What can hang from each mark
mirob: keze navi
keze: gogus memute mirob rado
sifez: kefur
divud: kefur mirob
gogus: keze
fibop: kefur sifez
kefur: divud fibop sifez
fubasi: rado
navi: kefur mirob
rado: keze

In the rows, 128 means zero.
Known rows, with every way that one mark hangs from another
mirob{keze{gogus memute rado} navi}: [121 141  94 122 154 103 148 165  52 139 106  94 188 149 104 150 143 140
  98 145 109 159  87 125 120 131  87 174  81 107 130 154 104 136 112 139
 142 135 114  85 119 116  79 116 160 111 137 147  78 166  91 120 114 172
 110 117 121]
fibop{kefur{divud} sifez}: [136 212 107 113 125 113 147 169 132 125  89 128 121  92 132 121 142 171
 106 139  38 154 140 144 110 154  94 132  81  99 114 146 118 109 153  92
 145 120 103 130 123 106  73 124 166 126 134 164 108 134 101 120 107 168
  78 125  96]
keze{gogus memute mirob rado}: [129 165  36 127 151  95 148 179  81 148 113  80 207 146  93 136 139 146
 155 139 108 163  79  87 139 137  79 194  82 102 147 150 104 143  95 100
 148 132  43 105 137 108  64 102 168 118 138 145  93 159  90 135 103 155
 119 118 123]
sifez{kefur{divud{mirob} fibop}}: [140 179  70 130 144 105 140 167 128 129  94 132 126 105 168 117 123 172
  85 134  81 174 137 171 106 158 108 126  58  93 102 138 117 142 159  99
 145 104 108 157 113  94  63 127 167 130 141 155  95 132 101 119 107 165
 100  93  89]
kefur{divud fibop{sifez}}: [140 195  97 117 147 113 150 166 134 121  90 124 155  97 158 121 133 186
 110 143  33 157 121 149 116 159  95 127  68  93 118 145 105 135 141 120
 149 107  86 126 110 108  68 133 165 125 127 167  76 149  99 127 126 168
  89 123 104]
navi{kefur{divud{mirob} fibop}}: [134 185  67 131 147  99 132 166 131 112  93 133 103 103 195 110 119 185
 104 134  47 163 124 158 118 161  99 106  60  95 117 137 115 143 169 108
 142  88  87 153 113 108  70 125 175 132 137 153  83 119 104 116 110 160
  98  95  90]
gogus{keze{mirob{navi} rado}}: [133 144  73 120 160 111 154 158  44 146  96  85 248 165  73 170 146  86
  75 130 116 173  91 183 125 126  89 185  99 115 122 139 125 150  61 115
 138 122 111 135 127 120  79 117 165 117 135 157  75 171  87 109  95 158
 125 112 102]
kefur{divud{mirob{navi}} fibop sifez}: [133 186 142 119 152  98 150 164 111 106  95 118 138 143 160 130 131 161
  89 147  63 156 143 167 110 154 100 140  59  99 113 133 137 137 107 138
 136 102 113 143  96  99  60 132 166 132 128 150  51 173 112 111 107 160
  61 102  98]
sifez{kefur{divud{mirob{keze}}}}: [132 174  91 124 138  96 137 167 114 155 100 138 124  97 139 128 130 156
  41 133 105 176 141 210 103 152 108 147  65  92  93 132 119 145 213 102
 145 128 118 162 128 102  68 120 166 113 148 137  96 141  92 109 113 172
  98  95  86]
rado{keze{gogus mirob{navi{kefur}}}}: [143 157 217 118 140  94 141 153  48 136 110 109 160 113 131 151 146  95
 153 136 118 164 102 200 110 130 100  91  72 125 127 139 133 126 113 117
 136  99 131 130 135 130  71 123 180 113 141 161  90 147 104 114 117 146
 121 112 112]
mirob{keze{rado} navi{kefur{divud fibop}}}: [135 151 103 128 164 139 135 152  81 112  84 116 110 129 148 141 134 152
  59 144  56 159 116 137 116 134  99  94  70 107 101 150 107 138  90 141
 126  84 124 136  99 122  87 126 171 122 129 164  50 137  93 106 101 191
 112  94  99]
kefur{divud fibop}: [143 188  72 121 152 109 147 168 134 117  90 112 150 106 164 118 140 183
 103 141  42 171 106 130 112 156  94 129  71  94 109 152  95 151 115 120
 155  94 104 147 103 107  74 130 165 130 137 172  76 146 102 122 122 172
  88 108  95]
divud{kefur{sifez} mirob}: [119 200  80 113 135  60 157 178  77 126 108 128 127 115 142 114 136 135
  97 133  94 152 139 159 117 144 103 165  61 106 116 124 145 125 200  96
 128 133 108 134 120 112  66 124 170 127 145 135 112 155  96 108 126 161
  87 104  93]
fibop{sifez{kefur{divud{mirob}}}}: [137 190  87 120 127  95 142 168 109 149  99 143 126  95 135 117 119 153
  82 136  78 161 147 211 115 160 107 139  69  90 110 132 128 120 202  84
 144 137 103 142 132  99  61 124 163 122 137 140 112 134  88 116  99 159
 100 120 100]
fubasi{rado{keze{gogus mirob{navi}}}}: [129 158 145 112 150 103 159 160  71 139 111  84 162 147  91 148 148 101
 139 133 113 165 112 192 107 123  98 129  79 122 127 146 117 136  51 131
 140 107 111 104 127 118  68 122 163 114 150 169  71 190  96 123 125 145
 114 131 104]
fubasi{rado{keze{gogus memute mirob{navi{kefur}}}}}: [133 155 176 116 164 106 145 156  77 138 114  94 109 149 110 126 143 114
 150 134  99 161 111 166 118 125  84 107  82 119 135 153 120 123  99 121
 120 117 105 100 140 125  65 115 165 113 147 162  77 181  99 132 117 153
 114 118 120]
mirob{keze{gogus memute rado} navi{kefur}}: [120 145 110 125 155 111 137 161  50 133 108 111 128 134 118 143 135 129
 109 143 101 154  88 122 125 132  87 128  82 112 126 156 109 123 132 131
 127 125 118  81 122 126  84 114 168 113 138 155  86 140  93 116 105 174
 121 104 124]
kefur{divud{mirob} sifez}: [124 204  73 111 144  72 153 181 123 136 106 117 137 118 137 127 127 154
  93 140  76 161 139 177 119 161  96 176  66  88 124 133 129 138 161 112
 142 123  94 147 113  96  59 121 167 125 140 139  74 162 107 120 103 153
  62 107  93]
navi{mirob{keze{gogus rado}}}: [118 154  56 126 138  96 145 172  68 149 110 104 173 113  88 170 129 110
 105 139  98 165 101 132 117 134 105 160  62  99 134 132 105 154 147 137
 142 105  61 107 123 103  81 118 173 108 147 140  80 141  84 108 118 161
 121 109 104]
divud{kefur{fibop sifez} mirob}: [125 191  87 120 145  71 156 175  94 111  98 127 124 115 164 111 133 156
 111 136  70 148 141 134 114 143 108 148  49 102 113 125 146 132 177 108
 126 114 107 134 110 113  65 133 173 131 141 148  95 151 102 113 136 167
  89  90  91]
rado{keze}: [135 176 132 105 148  71 161 163  65 155 102 101 174 101 129 129 149 143
 106 130 102 177  97 181 111 144  90 144  65 104 118 139 116 147 154 120
 152 107 133 132 119 119  77 131 169 117 147 164 105 151  96 119 147 158
 107 117  90]
sifez{kefur}: [137 191  80 118 131 102 148 166  80 148 100 122 130  98 123 125 134 144
  91 133  98 180 104 171 101 144 104 108  78 107 100 147 110 131 156  86
 142 127 119 130 126 114  84 121 163 125 151 166 131 127  90 113 126 163
 119 102 102]
fibop{sifez{kefur{divud{mirob{keze{gogus memute}}}}}}: [130 169 116 125 138  95 135 168 119 158 109 150 145  91 146 123 123 174
  95 142  87 154 145 184 115 158 103 172  62  89 124 134 122 123 245 106
 137 154  93 118 145  99  46 117 163 105 137 126  93 160  96 132 108 165
  92 111 115]
rado{keze{gogus memute mirob{navi{kefur}}}}: [148 153 224 119 151  86 139 154  52 145 112 108 160 132 131 137 152 121
 160 135 112 166  99 172 116 135  84 108  78 121 133 143 128 122 131 112
 133 120 131 119 144 131  63 118 175 111 137 152  90 162 108 125 116 151
 117 112 125]
kefur{divud{mirob{keze}} fibop sifez}: [124 179 104 118 158  93 152 174 132 124  97 126 141 114 162 136 131 179
  76 142  62 162 144 163 112 151 106 173  50  88 118 126 132 155 178 143
 135 106  90 152 101 107  60 129 172 119 135 139  49 171 108 115 130 173
  64  83  88]

Rows
[126 204 101 118 125  98 140 172 135 127  94 127 134  97 139 116 139 176
 103 136  61 153 153 168 112 159  95 151  70  95 120 126 137 112 173  88
 149 121  86 132 132 100  64 124 169 126 132 138 107 133  98 113 108 154
  75 121  90] | fibop{kefur{divud{mirob}} sifez}
[140 170 153 124 137 116 134 160  70 124 101 122 133 136 117 128 145 118
 121 134  98 175 102 185 112 135  90  85  90 123 112 133 127 118 110  92
 133 115  97 133 134 138  87 113 176 123 141 158 105 143  95  98 112 149
 120 109 111] | keze{mirob{navi{kefur}}}
[132 159 167 112 162  99 157 162  69 145 113  81 167 164  90 126 153 119
 139 136 109 163 109 160 115 125  82 150  83 115 138 151 113 137  60 129
 137 124 105  92 134 117  59 116 158 114 146 160  67 204  99 135 128 151
 103 132 116] | fubasi{rado{keze{gogus memute mirob{navi}}}}
[140 149 118 129 162 143 139 149  83 109  81 130 123 122 145 144 124 146
  75 145  41 143 128 152 120 139 102  90  69 106 107 144 118 127 102 134
 118  96 103 117 103 124  81 133 171 121 120 155  57 132  89 107  99 192
 113 109 107] | mirob{keze{rado} navi{kefur{divud fibop{sifez}}}}
[123 158 108 124 153 103 134 167  88 131  93 105 139 155 115 129 150 166
  55 138 104 157 138 138 118 141  79 177  80  97 112 138 131 122 140 120
 136 127 111 127 124 104  66 113 162 119 129 123  68 166  89 109  91 180
  85 103  94] | fibop{kefur{divud{mirob{keze{memute rado} navi}}}}
[142 165 185 125 152 137 133 149 102 106  86 149 108 101 164 134 135 160
  78 146  27 153 134 191 107 146 104  71  70 108 104 139 120 121 155 133
 124 100 113 130 108 129  83 137 173 118 126 162  65 137 102 103 119 182
  97 110 107] | mirob{keze navi{kefur{divud fibop{sifez}}}}
[126 172 124 124 164  71 155 174  95 123 103 135 138 128 161 104 145 180
  92 134  81 154 144 112 115 137  95 174  43  98 119 119 147 137 229 126
 118 138 100 129 118 120  60 126 169 121 138 126  83 175 101 119 144 184
  83  84 100] | divud{kefur{fibop sifez} mirob{keze{memute}}}
[117 174  19 121 152  88 152 178  75 145 110  86 178 132 112 134 134 163
 138 141  92 155  75  78 133 143  83 195  78  97 142 164  92 140 117 114
 149 131  89  93 123  98  71 111 160 121 140 155 100 152  92 139 104 158
 113 118 119] | keze{gogus memute rado}
[115 145  88 119 143 110 148 163  39 129 103  91 178 128 107 163 141 121
  86 145 109 157  94 148 111 126 104 159  80 111 121 148 105 140  87 140
 143 109 123  95 113 116  85 123 165 113 140 166  79 154  89 107 114 168
 123 115 111] | mirob{keze{gogus rado} navi}
[124 137  79 129 154  98 144 159  43 107  89 114 165 148 143 128 139 133
  62 134  99 155 132 146 117 128 108 156  56 112 101 123 137 136 115 128
 127 101 114 129 111 123  80 132 168 124 131 138  77 150  83  97 128 185
 132 101  88] | divud{kefur{fibop} mirob{keze{rado} navi}}
[143 193 101 124 147 123 141 162 134 113  88 139 113  87 171 120 125 172
 119 142  15 151 124 142 121 157  99  77  66  96 118 147 109 127 154 109
 135  97  92 138 114 117  74 130 172 128 128 170  90 119 100 119 110 173
 104 110 107] | navi{kefur{divud fibop{sifez}}}
[113 137  93 130 150  93 130 162  49 133 111 116 132 137 137 140 127 135
 106 139 120 154 108 147 129 135  92 159  70 106 134 139 123 128 163 126
 126 128 101  94 130 117  72 109 171 113 137 134  81 141  91 110 103 159
 121 101 119] | divud{mirob{keze{gogus memute rado} navi{kefur}}}
[119 169 159 115 137  77 154 167  55 122 103 133 137 133 123 125 144 120
  59 137 107 154 149 201 106 132 109 149  62 115  99 116 156 120 189 119
 116 136 146 127 117 125  76 128 169 118 142 133  94 173  94  92 128 172
  85 102  96] | divud{kefur{sifez} mirob{keze navi}}
[136 146 103 129 169 109 143 154  56 149 101 103 199 169  90 152 136 102
  85 130 108 166  91 147 136 124  76 141  99 115 127 147 127 139 108 102
 118 128 104 129 136 127  76 107 169 117 133 148  80 158  92 118  85 167
 127 102 116] | gogus{keze{memute mirob{navi{kefur}} rado}}
[119 206 124 114 142  93 146 179 134 129  98 127 112 100 134 137 143 174
  70 138  82 159 160 176 104 146 101 169  60  93 108 126 146 127 204 112
 136 118 100 148 120 107  62 121 173 121 142 136  75 162 106 106 113 168
  61  85  82] | fibop{kefur{divud{mirob{keze}} sifez}}
[136 145  91 124 173 104 153 160  49 158 101  87 251 183  72 158 146 107
  82 134 123 177  88 145 134 127  75 196 100 110 130 142 122 148  83 116
 133 139  94 128 133 118  69 111 161 115 133 143  72 184  89 124  96 162
 116 110 113] | gogus{keze{memute mirob{navi} rado}}
[129 171 126 126 135 101 134 163  96 144 105 139 110  97 118 145 133 124
  90 130  75 183 114 184 108 138 102  97  64 105 116 122 115 142 232 113
 135 103  71 140 130 125  94 118 178 111 151 139 104 118  88  94 126 163
 112  94  99] | navi{kefur mirob{keze}}
[142 162 155 133 140 126 132 159  84 101 103 116 146 123 153 142 136 126
 166 141  69 163 100 139 111 134 103  67  74 124 124 142 125 128  73 112
 134  90  94 120 123 128  78 122 180 125 137 179  84 136 107 109 113 149
 124 102 121] | keze{gogus mirob{navi{kefur{fibop}}}}
[133 152  95 125 152 101 142 170  52 139 111  83 204 171  90 145 144 124
 144 143 114 158  81 109 131 131  80 173  88 110 137 151 113 132  58 112
 143 137  78  97 133 113  67 107 164 116 130 146  84 174  93 124  98 152
 115 126 127] | keze{gogus memute mirob{navi} rado}
[145 171 174 118 171 112 145 156 106 142 105 101 100 161 104 113 146 131
  99 133  89 168 131 185 121 132  73  97  89 111 115 155 115 128  97 115
 122 116 103 135 130 124  61 114 161 118 140 150  58 183  99 129 102 169
  92 116 105] | fubasi{rado{keze{memute mirob{navi{kefur{divud}}}}}}
[142 157 160 126 159 106 140 153  77 146 105 115 186 151 106 139 144 120
  91 130  91 179  96 182 120 133  77 129  97 120 123 140 127 137 156 102
 121 128 124 138 140 130  78 113 170 114 139 155  88 165 103 115 102 159
 111  98 119] | gogus{keze{memute mirob{navi{kefur}}}}
[136 184  96 122 141 100 155 165  88 113  92 134 156  96 159 105 139 158
 123 137  39 152 121 124 114 144 103 112  60 109 112 134 121 122 155  95
 134 114 106 116 119 125  78 137 166 125 134 164 117 135  91 116 143 176
 118 122 103] | divud{kefur{fibop{sifez}}}
[132 155  99 132 150 110 133 164  55 130 111  99 154 157 108 142 134 119
 152 139 109 157  91 108 134 133  82 126  88 116 138 150 118 120  75 102
 128 126  83  96 137 120  73 102 171 120 133 146  92 147  94 121  89 154
 128 112 131] | keze{gogus memute mirob{navi{kefur}} rado}
[133 183  52 125 147  94 140 171 136 121  95 116 153 117 177 112 129 179
  96 136  62 171 123 160 115 161  97 152  58  92 119 137 111 155 133 118
 158  95  87 150 106  98  63 125 168 131 136 151  75 144 100 117 117 158
  88 105  87] | kefur{divud{mirob} fibop}
[145 181 158 125 146 131 140 151 113 101  88 140 111 112 169 128 128 156
 106 145  21 148 129 167 111 154  98  65  73 110 109 148 116 117 123 117
 128  99 114 126 109 121  77 136 169 129 123 168  78 129 103 110 104 171
  94 114 113] | mirob{navi{kefur{divud fibop{sifez}}}}
[134 203 106 117 149  91 164 172  90 107  95 123 127 110 160 117 143 154
 116 139  49 148 126  98 111 137 105 116  55 107 106 138 130 130 148 108
 126 110 124 130 104 118  75 135 169 133 139 166 101 151 101 120 137 180
  89  96  99] | divud{kefur{fibop sifez}}
[139 171 143 126 145 124 136 153  81 101  92 123 110 120 166 125 135 152
 114 138  61 169 102 158 105 141  98  57  75 120 109 144 115 126  98 114
 135  92 130 121 106 126  89 129 173 132 139 182  96 121 103 103 125 162
 114  98 108] | mirob{navi{kefur{fibop}}}
[139 210 106 115 158 104 158 173 130 116  93 115 128 112 158 127 136 181
 110 148  42 160 127 117 113 155  96 132  61  92 113 150 113 144 122 129
 140 100 103 138  94 104  65 130 167 130 135 169  63 163 112 126 115 169
  64  96  97] | kefur{divud fibop sifez}
[115 179  78 105 154  92 165 166  88 143 111  88 130 103 111 133 138 130
 133 133  93 160 103 160 109 134  98 147  68 106 132 158  96 145 108 131
 144  97 119  97 118 108  70 128 160 117 158 181  88 165  96 133 136 154
 103 124  97] | fubasi{rado{keze{gogus}}}
[124 154  70 126 157  94 149 171  74 164 106 101 181 142  78 148 138 136
  85 136 100 179 103 122 128 138  80 179  71  91 132 131 106 153 182 128
 138 131  49 119 128 110  80 114 166 107 141 116  85 153  79 112 118 176
 111 103 105] | navi{mirob{keze{memute rado}}}
[138 165  83 131 142 121 132 166  79 120 102 108 134 137 115 156 131 105
 125 144  86 149 106 146 128 140  95 111  89 109 124 155 113 124  48 104
 137  99  92 130 123 109  70 108 173 124 129 157  68 145  95 114  66 159
 121 121 118] | keze{gogus mirob{navi{kefur{divud}}} rado}
[110 140  72 122 132  85 143 167  38 123 105 116 160 134 128 142 138 107
  80 137 122 144 125 169 118 128 110 164  68 115 114 130 131 127 130 122
 134 116 132 112 124 113  77 122 167 113 138 138  90 152  82  98 111 172
 128 117 102] | divud{kefur mirob{keze{gogus rado} navi}}
[135 159 148 124 134 103 131 159  84 143  97 138 131 120 130 133 137 134
  27 138 110 178 142 239  98 147 106 130  75 104  88 131 126 130 167 113
 139 123 137 155 122 109  72 123 164 114 143 142  82 157  92  97 106 170
  99 103  90] | sifez{kefur{divud{mirob{keze navi}}}}
